In the rows, zero is written as 128.
Known rows, with every way that one mark hangs from another:
rova{geren{sazozi}}: [128 137 124 106  67 141 111 109 118 122 113  80 108 119 155 125 129 102
 146 138 120 101 113 143 125 153 128 104 106 132]
timo{geren{nukis pudopo}}: [126 149 162  98 141 157 123 157 151  88 123 106 129 143  52 146 108 142
 120 126 119 113 113 101 143 132 145 186 158 123]
rova{geren{nukis sazozi}}: [141 165 129 113  93 148  79 108 133 112 113  88 107 133 123 128 131  86
 137 123 135  82 112 141 134 145 139 126 107 133]
nukis{geren{didok pudopo{tumer} rova}}: [193 152 147 132 128 199 155 118 115 192 109  82 121 117  98  76  94  97
 121  94  93  77 116 157 160 147 147 189 155 126]
sazozi{geren{didok nukis{dusivok} rova}}: [180 149 134 175 165 136 143 113 125  96  74 116  92 165  39 137 123  82
  86  97 131  69 171 154 128 117 172 186 146 187]
geren{didok pudopo rova sazozi}: [188 164 157 155  46 227 166 123 116 168 102  67 110 119  91  99  85  55
  96  80  77  69 141 190 127 163 155 159 132 141]
geren{pudopo}: [138 147 149 119 108 177 127 135 142 129 136 102 123 135 101 129 107 134
 135 117 116 132 113 105 136 138 138 155 130 122]
geren{didok nukis pudopo rova sazozi}: [204 199 164 161  78 233 126 121 131 156 100  76 108 140  52 107  87  34
  83  63  97  45 138 188 138 152 173 187 135 144]
pudopo{geren{didok nukis rova} tumer}: [198 146 116 109 135 165 107 117 136 134 132  76 115 141  86  83 121  60
  94  71 168  74 120 210 185 115 178 152 165 141]
rova{geren{pudopo}}: [131 152 140  89  79 167 102 126 146 117 121  65 114 135 112 123 116 142
 157 142 112 123  98 104 135 148 127 130 132 127]
pudopo{tumer}: [122 107 117  81 128 150 125 127 124 129 136 103 114 122 134 107 150 129
 125 124 146 110  99 150 161 139 153 117 122 131]
dusivok{nukis}: [134 144 117 139 133 134 118 134 147 152 140 134 100 125 125 132 116 164
 115 140 134 117 138 139 118 133 113 164 120 139]
didok{geren{nukis pudopo rova sazozi}}: [165 193 138 145 106 210 127 129 155 151 104  74  98 163  55 140  62  61
  98  67 146  78 139 138 151 138 179 178  94 170]
dusivok{nukis{geren{didok rova sazozi}}}: [189 162 124 179 124 158 147 112 114 209 114 123  96 107 131 101  88 109
 105 114 102  68 155 185 115 147 118 198 126 140]
tumer{pudopo}: [138  99 122  99 133 130 110 111 123 112 131 104 110 127 136 107 143 134
 112 133 163 125 106 147 141 128 153 116 104 133]
timo{geren{didok pudopo}}: [142 137 151  98 103 168 179 159 124 102 122  95 136 126  76 114 117 139
 121 141  85 118 128 127 136 153 130 171 169 128]
tumer{pudopo{geren}}: [163  99 113 104 136 117 101 107 123 104 147  96 111 135 147  99 131 114
 119 117 192 137 110 164 155 112 157 121 118 126]
nukis{dusivok geren{pudopo sazozi}}: [187 168 130 195 133 166 144  99  95 178 131 130  97 141 154 116  92 114
 146 110 129  87 130 118 112 146 165 225 119 116]
vafonen{timo}: [109 122 142 106 152 118 132 134 121 104 107 126 109 122 101 141 111 140
 119  97 147 146 127 119 105 132 126 120 142 128]
didok{geren{pudopo{tumer} rova}}: [141 148 130 100 110 206 147 139 154 157 112  55 102 153  68 117  79 115
 110  90 142 107 117 133 170 142 172 154 112 171]
didok{geren}: [134 151 108 124 135 142 151 136 139 133 124 112 121 153 108 132 108 115
 123 122 154 134 144 114 142 131 141 139 102 164]
pudopo{geren{nukis rova sazozi} tumer}: [172 135 121 113 119 163  93 108 130 133 132  77  98 133 117 107 109  43
 100  57 185  67 110 212 180 116 188 141 132 133]
sazozi{geren{nukis{dusivok}}}: [145 138 126 158 185 107 120 113 132  70  96 139  93 165  71 162 141 111
 112 113 163  99 152 112 128 113 164 174 117 165]
pudopo{geren tumer}: [150 107 107  87 133 133 116 119 125 116 157  92 117 128 150 101 135 103
 130 103 181 125 105 170 180 117 158 123 139 119]
vafonen{timo{geren}}: [ 92 103 155  82 153 106 153 150 119  81  97 120 113 118  82 150 108 161
 117 116 133 145 127 112 105 138 123 129 166 131]
vafonen{timo{geren{nukis rova}}}: [105 123 167  97 166 121 130 152 136  91  79 112 106 129  38 155  88 143
  97  91 137 114 130 126 110 129 142 149 178 141]
rova{geren{nukis}}: [133 163 130 101 123 135  71 116 149 107 117  93 114 147 100 126 134 121
 141 137 138 102 107 119 139 130 130 130 130 135]
sazozi{geren}: [120 104 131 129 151 103 148 118 126  73  93 119 110 131  96 154 138 111
 122 121 134 125 146 116 133 126 133 126 111 157]
timo{geren{nukis pudopo sazozi} vafonen}: [128 141 140 103 116 172 122 175 145  91 124  97 105 134  77 134 102 112
 100  86 137 111 108 126 101 125 178 172 131 145]

Rows:
[153 152 129  62  68 198 123 123 130 118 127  43 112 129 107  84 139 125
 144 139 104 103  91 140 161 163 138 132 137 136] => rova{geren{didok pudopo{tumer}}}
[ 96 107 153  95 130 117 163 144 106  82  98 115 107 108 100 151 104 132
 112 106 131 131 130 131 102 150 131 126 149 128] => vafonen{timo{geren{sazozi}}}
[195 148 112 147  91 141 149 113  98 125 144 111 128 122 157  95 120  46
 119  97 145 111 153 198 139 130 138 135 132 119] => pudopo{geren{didok sazozi}}
[185 202 132 123 104 188  94 121 140 118 125  80 103 169  77 103 127 122
 137 135 122  88 118 121 130 144 156 186 149 146] => rova{geren{didok nukis{dusivok} pudopo}}
[154 183 111 140 131 163 126 125 136 128 123 117 109 157  99 140 104  63
 106  96 168  93 146 134 144 134 162 153  76 164] => didok{geren{nukis sazozi}}
[189 112 108 117 101 140 125  97  98 112 145  88 109 122 159  81 137  70
 107 108 179 111 124 202 150 128 161 122 108 126] => tumer{pudopo{geren{didok sazozi}}}
[129 102 155 104 128 167 149 121 142  93  80  66  92 131  54 142 110 110
 108  92 125  99 120 132 162 134 163 144 125 165] => sazozi{geren{pudopo{tumer} rova}}
[134 114 160 133 128 152 150 123 145  96  75  80 101 137  51 154  97 108
 112  94 114 110 141 119 139 130 149 152 128 162] => sazozi{geren{pudopo rova}}
[160 136 142 128 125 158 172 124 123  78  97  94 113 135  69 131 133  96
 116 115 109 116 148 122 141 142 138 156 124 158] => sazozi{geren{didok pudopo}}
[115 113 135  98  88 165 156 174 133 103 123  88 108 120 109 129 100 129
 112 100 121 130 108 128  93 133 164 152 130 144] => timo{geren{pudopo sazozi} vafonen}
[131 110 112  99 121 132 170 179 122 102 123 110 127 124  97 102 128 140
 102 124 116 136 129 147  92 121 144 138 162 158] => timo{geren{didok} vafonen}
[119 124 121 110 130 133 123 169 133  91 120 116 109 129  99 136 116 109
  95  94 146 111 118 141  94 118 171 150 130 151] => timo{geren{nukis sazozi} vafonen}
[195 180 141 169  98 187 128 116 117 156  95 104 112 133  78 107 107  29
  78  73 108  41 153 209 129 141 163 161 130 151] => geren{didok nukis rova sazozi}
[176 158 160 143 140 176 138 124 148  90  72  85 104 150  11 135 110  71
  89  82 112  79 152 140 147 128 159 179 140 171] => sazozi{geren{didok nukis pudopo rova}}
[146 153 128 110  79 216 158 128 139 160 110  52  95 141  91 120  75  78
 106  77 141  86 120 153 165 157 180 150  90 171] => didok{geren{pudopo{tumer} rova sazozi}}
[166 100 111 112 111 127 106  95 108 107 144  93 104 123 165 101 130  84
 114 107 193 120 113 182 149 122 162 117  99 122] => tumer{pudopo{geren{sazozi}}}
[199 197 164 146 115 216 116 136 155 149 104  82 120 152  23 105  89  79
  90  78 100  69 136 156 145 135 163 191 162 146] => geren{didok nukis pudopo rova}
[123 121 134 124 122 145 123 166 142 116  97  99 101 130  77 134  90  99
  80  77 135  92 123 163  92 112 176 151 145 163] => timo{geren{nukis rova sazozi} vafonen}
[165 169 135 106  42 197 132 114 117 125 117  55 111 123 126  98 122  88
 141 130  93  92 113 149 131 170 133 134 119 131] => rova{geren{didok pudopo sazozi}}
[183 171 143 138  56 215 164 125 103 139 128  93 118 119 119  99 118  65
 116 103  90  91 134 165 129 167 146 160 115 126] => geren{didok pudopo sazozi}
[140 137 146  95 162 160 116 121 147  63 101  91  95 146  46 148 137 102
 113  94 152  99 115 109 171 130 171 163 111 155] => sazozi{geren{nukis pudopo{tumer}}}
[209 168 126 168 108 157 117 111 119 140 122  98 115 138 105 104  94  21
  93  66 148  73 151 214 144 118 161 158 148 134] => pudopo{geren{didok nukis rova sazozi}}
[117 119 135 111 152 132 117 178 158 109 100 100 109 142  53 134  94 134
  87  91 137 110 120 140  99  99 169 156 167 166] => timo{geren{nukis rova} vafonen}
[200 185 131 185 146 168 119 121 130 157 105 123 102 173  57 104 109  93
  84  99 125  56 160 178 118 121 177 200 168 165] => geren{didok nukis{dusivok} rova}
[171 181 123 117  82 166 102 110 118 116 115  83 110 134 114 103 141  66
 126 126 118  70 126 163 132 153 137 131 117 139] => rova{geren{didok nukis sazozi}}
[105 116 177  97 112 157 159 148 120 101  81  83  98 113  65 150  71 129
 105  86 115 116 126 134 104 154 144 147 160 133] => vafonen{timo{geren{pudopo rova sazozi}}}
[148 136 138 173 178 119 124 112 139  92  73 118  85 166  47 161 116 103
  97  96 150  80 157 132 126 110 175 176 134 182] => sazozi{geren{nukis{dusivok} rova}}
